In the rows, zero is written as 100.
Known rows, with every step that occurs:
govu > tesug > dede > gumu: 119  95  163  43  154  108  78  107  66  107  121  57  114  141  111  128  118  130  124
vagomin > bisov > gumu > dede > tesug > govu: 98  92  158  90  137  117  64  67  68  98  131  50  95  100  103  132  113  117  138
dede > gumu > govu > tesug: 115  71  164  80  134  106  97  131  40  92  139  32  127  109  102  96  126  131  104
tesug > dede > gumu > bisov > keni: 123  74  132  93  124  129  77  92  61  111  130  103  124  103  117  86  138  116  133
dede > gumu > tesug: 125  81  152  104  102  102  80  97  70  109  123  79  143  118  111  137  114  98  137
dede > tesug > govu > gumu > bisov: 95  110  152  114  130  128  77  99  56  87  122  81  112  90  104  118  99  155  101
dede > gumu > tesug > govu: 105  82  171  102  118  116  90  76  67  91  144  61  124  90  99  137  113  126  142
vagomin > bisov: 92  88  79  124  88  102  66  108  78  80  88  116  75  96  118  116  92  84  113
govu > gumu > tesug: 107  84  135  94  79  99  88  119  71  92  120  99  124  96  95  122  125  128  108
keni > bisov > gumu > dede: 80  95  115  80  121  106  52  100  58  115  90  94  122  114  90  118  139  89  116
dede > gumu > govu: 127  76  126  104  133  115  93  111  51  92  122  28  151  108  103  114  103  108  140
bisov > gumu: 93  80  105  73  95  109  70  85  60  102  100  90  82  139  110  100  137  70  104
govu > tesug > dede > gumu > bisov > keni: 121  71  148  88  128  126  79  102  56  112  137  95  120  104  116  80  146  125  123
gumu > dede > tesug > govu: 103  94  162  75  137  117  72  59  71  97  140  54  113  83  97  131  109  128  141
bisov > gumu > tesug: 101  72  140  102  83  103  80  88  57  100  115  101  120  120  105  119  142  78  119
tesug > gumu > dede: 122  96  142  62  110  100  82  115  67  108  107  99  152  109  93  138  111  137  122
govu > tesug: 94  77  144  61  105  100  87  112  56  90  129  90  94  99  104  91  129  121  85
keni > bisov: 42  101  103  108  90  126  52  93  77  87  82  130  94  93  77  108  126  91  113
bisov > gumu > govu > tesug > dede: 89  76  168  41  150  109  97  107  38  78  124  78  116  105  92  104  152  134  109
keni > bisov > gumu > govu > tesug: 77  70  158  90  122  113  87  127  33  85  125  54  108  110  88  82  152  116  92

Rows:
96  90  152  51  120  104  91  104  66  81  114  114  125  96  90  130  137  141  120 -> govu > gumu > tesug > dede
53  92  109  96  95  124  50  90  64  100  82  103  75  138  90  100  149  69  104 -> keni > bisov > gumu
81  97  167  85  137  125  59  62  68  101  129  54  102  99  89  129  125  119  138 -> keni > bisov > gumu > dede > tesug > govu
126  72  122  106  111  127  75  94  63  115  131  98  121  103  120  81  132  108  129 -> dede > gumu > bisov > keni
108  99  123  58  126  97  78  117  68  102  120  70  128  81  89  126  114  154  111 -> tesug > govu > gumu > dede
117  75  145  100  104  119  109  121  50  75  118  63  153  103  86  115  112  136  128 -> tesug > gumu > govu
97  63  157  79  122  105  97  124  31  86  134  47  111  109  97  83  146  117  92 -> bisov > gumu > govu > tesug
90  106  139  116  124  125  84  106  54  81  119  93  113  83  102  116  99  154  95 -> tesug > govu > gumu > bisov
119  92  165  55  117  97  86  127  58  109  117  88  146  112  92  130  122  150  109 -> govu > tesug > gumu > dede
114  74  111  99  94  124  80  109  64  103  128  112  108  86  108  70  140  129  109 -> govu > gumu > bisov > keni
69  82  170  52  150  117  87  110  40  76  115  85  113  105  82  104  157  134  109 -> keni > bisov > gumu > govu > tesug > dede
101  92  165  74  138  118  68  60  67  102  138  47  106  100  99  128  119  120  138 -> bisov > gumu > dede > tesug > govu
87  78  161  58  149  109  93  115  40  74  117  80  107  106  96  106  146  131  109 -> vagomin > bisov > gumu > govu > tesug > dede
111  61  80  107  75  113  71  105  80  98  116  119  78  89  116  74  136  89  126 -> vagomin > bisov > keni
72  80  143  118  84  113  67  92  59  98  103  111  116  119  91  119  150  77  118 -> keni > bisov > gumu > tesug
125  104  139  59  126  103  55  95  78  119  118  58  118  114  103  126  109  124  122 -> govu > gumu > dede > tesug
115  99  106  55  116  91  73  126  69  108  109  83  130  91  94  121  113  139  105 -> govu > gumu > dede
